Known rows, with every way that one mark hangs from another
bekug{digas{relit{vilep}} napeg{nanon} zate}: [2.529 -2.415 0.433 -0.508 0.476 -1.243 -1.074 -5.233 -1.297 0.501 1.879 0.683 0.085 -0.940 -0.758 -0.115 -0.295 -0.542 0.659 -0.851 -1.452]
digas{bekug{napeg{nanon}} relit{vilep{lebu{zate}}}}: [1.631 -2.151 2.191 0.033 -0.129 -1.342 -0.168 -3.851 -0.643 0.598 0.897 0.410 0.150 -2.500 -2.238 -1.485 0.047 -0.809 -0.039 -0.369 -0.273]
felime{lebu{zate}}: [-0.120 -1.013 1.043 -0.549 -1.672 -0.491 -0.128 -0.988 0.632 -0.608 -0.391 -0.334 0.751 -1.110 -0.528 -0.247 -0.473 -0.340 0.351 0.494 -0.790]
mavepid{digas{bekug{napeg zate} relit} fodipu}: [0.271 -1.120 2.429 2.201 1.206 -1.682 -1.367 -3.457 -0.370 -0.097 1.642 1.906 -0.249 -0.943 -0.876 -1.032 -1.007 1.221 0.055 -0.733 0.303]
digas{relit}: [0.470 -0.365 0.287 -0.357 0.163 -0.503 -0.412 -1.729 -0.676 -0.240 0.106 0.453 0.018 -0.307 -0.338 -0.467 -0.418 0.131 -0.532 -0.403 0.130]
napeg{nanon{pavilim}}: [1.347 0.196 -0.251 0.025 -0.444 -0.036 0.462 -0.454 -0.531 0.515 0.345 -1.300 0.030 -1.204 -1.835 -0.505 0.866 0.105 0.970 -1.095 -0.579]
relit{vilep{lebu}}: [0.543 -1.398 0.840 0.327 -0.553 0.376 0.640 -0.051 0.812 -0.051 0.225 -0.599 0.055 -0.942 -1.201 -0.980 0.903 -1.347 -0.414 1.054 0.122]
napeg{nanon{zate}}: [0.136 -0.061 0.304 -0.368 -0.656 -0.107 -0.411 -1.121 -0.638 0.451 0.407 -0.772 0.877 -1.191 -1.198 -0.005 1.162 -0.018 0.934 -0.447 -1.299]
nanon{pavilim zate}: [0.666 -0.114 0.961 0.198 -0.971 -0.584 0.839 -0.879 -0.118 0.201 -1.079 -0.569 1.720 -1.239 -0.483 0.308 0.735 -0.908 -0.470 -0.565 -1.586]
bekug{napeg zate}: [1.161 -1.030 -0.508 -0.737 0.516 -0.044 -0.892 -2.901 0.165 0.474 0.332 0.743 0.404 0.012 0.592 0.684 -0.709 -0.003 0.581 -0.451 -0.854]
mavepid{digas{bekug{napeg} relit} fodipu}: [-0.240 -0.620 2.802 2.169 1.115 -1.733 -0.966 -2.488 -0.380 0.201 1.694 1.638 -0.724 -0.758 -1.166 -1.109 -0.819 1.281 -0.216 -0.777 0.991]
relit{vilep{lebu{zate}}}: [0.378 -1.766 0.826 0.437 -0.469 0.001 0.539 -0.372 0.949 -0.391 -0.019 -0.449 1.007 -1.632 -1.161 -1.050 0.650 -1.387 -0.609 0.969 -0.387]
vilep{lebu{zate} relit}: [-0.306 -1.477 0.818 0.690 0.354 -0.882 -0.174 -2.411 0.620 -0.740 -0.741 0.307 1.373 -2.325 -1.374 -1.135 0.623 -0.665 0.013 -0.424 -0.613]
relit{vilep}: [0.528 -0.675 0.301 0.168 -0.117 0.457 0.426 0.441 0.487 0.051 0.506 -0.538 0.035 -0.353 -0.360 -0.425 0.191 -1.183 -0.426 1.058 0.216]
bekug{digas napeg{nanon{pavilim zate}}}: [1.449 -1.007 1.219 -0.255 -0.320 -1.586 0.128 -3.150 -1.179 1.269 0.885 -0.081 0.465 -1.018 -1.021 0.607 0.701 -0.422 0.630 -1.652 -1.575]
vilep{lebu relit}: [-0.074 -0.975 0.836 0.560 0.247 -0.427 -0.006 -2.011 0.441 -0.310 -0.462 0.080 0.193 -1.452 -1.380 -0.999 0.950 -0.615 0.234 -0.303 0.054]
nanon{napeg pavilim zate}: [0.202 0.084 1.295 -0.391 -1.516 -0.872 0.892 -1.710 -0.289 1.599 -1.522 -0.611 2.065 -1.391 -0.478 0.586 1.097 -1.439 -1.121 -0.951 -1.537]
lebu{zate}: [-0.259 -0.592 -0.018 0.160 0.112 -0.576 -0.196 -0.505 0.213 -0.527 -0.326 0.253 1.521 -1.058 0.027 -0.148 -0.403 -0.037 -0.285 -0.116 -0.820]
mavepid{fodipu}: [-0.903 0.139 -0.085 1.370 0.320 -0.121 0.028 0.632 0.313 -0.474 0.773 0.323 -0.439 -0.089 -0.248 -0.611 -0.281 0.476 -0.430 -0.228 0.488]
digas{bekug relit}: [0.725 -0.572 1.717 0.434 0.052 -1.321 -0.168 -2.192 -1.153 -0.107 0.041 1.009 -0.266 -0.953 -0.539 -0.806 -0.644 -0.024 -0.392 -0.389 0.023]

Rows
[2.449 -2.046 1.495 -0.201 -0.122 -1.533 0.293 -4.042 -1.106 1.013 1.424 -0.175 -0.431 -1.477 -2.168 -0.707 0.593 -0.846 0.089 -1.362 -0.590] -> bekug{digas{relit{vilep{lebu}}} napeg{nanon{pavilim}}}
[1.107 -0.869 1.939 -0.396 -0.069 -1.531 -0.631 -4.004 -1.485 0.929 0.622 0.798 0.055 -1.523 -1.207 -0.407 -0.190 0.033 0.319 -1.130 -0.630] -> digas{bekug{napeg{nanon{zate}}} relit}
[2.136 -2.204 1.999 -0.282 -0.533 -1.747 0.215 -4.577 -1.191 1.031 1.087 -0.134 0.470 -1.870 -2.051 -0.407 0.954 -1.161 -0.082 -1.324 -1.381] -> bekug{digas{relit{vilep{lebu}}} napeg{nanon{pavilim zate}}}
[1.441 -1.783 0.465 0.384 0.342 -1.519 -0.825 -3.807 -1.254 -0.758 0.504 1.341 0.579 -0.397 0.424 -0.059 -0.634 -0.212 -0.133 -0.587 -1.585] -> bekug{digas{relit} zate}
[2.098 -1.919 2.687 0.026 -0.702 -1.369 0.351 -4.035 -0.834 0.994 0.513 0.008 0.274 -2.618 -2.506 -1.259 0.622 -1.236 -0.146 -0.599 -0.670] -> digas{bekug{napeg{nanon{pavilim zate}}} relit{vilep{lebu}}}
[2.187 -1.959 0.243 -0.589 0.600 -1.527 -1.354 -5.517 -1.615 0.495 1.557 1.014 0.071 -0.707 -0.506 0.154 -0.395 0.189 0.916 -1.542 -1.597] -> bekug{digas{relit} napeg{nanon} zate}
[0.939 -1.045 2.446 1.330 0.681 -1.452 -1.214 -3.162 -0.750 -0.238 0.639 1.392 0.393 -0.994 -0.720 -0.768 -0.497 0.677 0.398 -0.195 -0.364] -> mavepid{digas{bekug{zate} relit}}
[1.238 -2.537 1.681 -0.124 0.249 -1.816 -0.169 -3.924 -0.557 0.323 0.944 1.026 0.349 -1.045 -0.680 -0.390 -0.319 -0.935 -0.834 -0.559 -0.590] -> bekug{digas{relit{vilep{lebu{zate}}}} napeg}
[2.544 -1.276 1.134 -0.108 0.165 -1.425 -0.591 -4.757 -1.405 0.610 0.532 0.753 0.053 -1.725 -1.274 -0.601 -0.627 0.067 0.669 -1.460 -1.037] -> digas{bekug{napeg{nanon{pavilim}} zate} relit}
[0.962 -1.484 1.282 0.429 0.110 -1.322 0.070 -2.005 -0.991 -0.309 0.907 0.572 -0.113 -0.386 -0.247 -0.489 -0.180 -0.860 -0.838 0.033 -0.329] -> bekug{digas{relit{vilep}}}
[1.762 -1.846 2.219 -0.032 -0.195 -1.053 -0.079 -3.582 -0.769 0.888 1.046 0.277 -0.650 -1.967 -2.249 -1.412 0.259 -0.775 0.091 -0.306 0.163] -> digas{bekug{napeg{nanon}} relit{vilep{lebu}}}
[1.353 -1.162 1.248 0.497 0.173 -1.277 -0.653 -3.377 -1.103 -0.465 -0.001 1.319 0.277 -1.166 -0.184 -0.693 -0.877 -0.071 -0.049 -0.316 -0.859] -> digas{bekug{zate} relit}
[1.448 -2.271 1.901 -0.528 -0.318 -1.573 -0.425 -4.564 -1.176 0.968 1.429 0.274 0.288 -1.453 -1.634 -0.303 0.821 -0.946 0.057 -0.869 -1.170] -> bekug{digas{relit{vilep{lebu}}} napeg{nanon{zate}}}
[1.115 -1.352 1.372 -0.737 0.055 -1.834 -0.812 -4.542 -1.717 0.995 1.297 0.644 0.238 -0.817 -0.890 0.312 0.261 -0.075 0.345 -1.542 -1.275] -> bekug{digas{relit} napeg{nanon{zate}}}
[1.797 -1.732 1.530 0.610 0.089 -0.910 -0.284 -3.047 -0.716 -0.462 0.373 0.904 0.334 -1.430 -0.441 -1.026 -0.745 -1.008 -0.385 0.517 -0.683] -> digas{bekug{zate} relit{vilep}}
[0.162 -0.748 2.003 2.345 1.012 -1.186 -1.201 -2.258 -0.094 0.311 1.982 1.143 -0.348 -1.075 -1.267 -0.843 -0.321 1.297 1.046 -0.718 0.027] -> mavepid{digas{bekug{napeg{nanon} zate}} fodipu}
[2.090 -1.350 2.271 -0.114 -0.353 -1.308 0.215 -3.645 -1.096 1.040 0.743 0.028 0.222 -2.124 -1.822 -0.806 0.048 -1.077 -0.129 -0.605 -0.605] -> digas{bekug{napeg{nanon{pavilim zate}}} relit{vilep}}
[1.651 -1.393 1.295 -0.129 0.461 -1.400 -0.873 -4.493 -1.040 0.270 0.319 1.600 0.045 -0.952 -0.095 -0.274 -1.189 0.008 0.066 -0.751 -0.656] -> digas{bekug{napeg zate} relit}
[0.607 -1.537 2.641 2.340 1.149 -1.379 -1.106 -3.170 -0.059 -0.079 1.975 1.547 -0.216 -1.172 -1.101 -1.292 -0.903 0.470 -0.241 -0.042 0.439] -> mavepid{digas{bekug{napeg zate} relit{vilep}} fodipu}
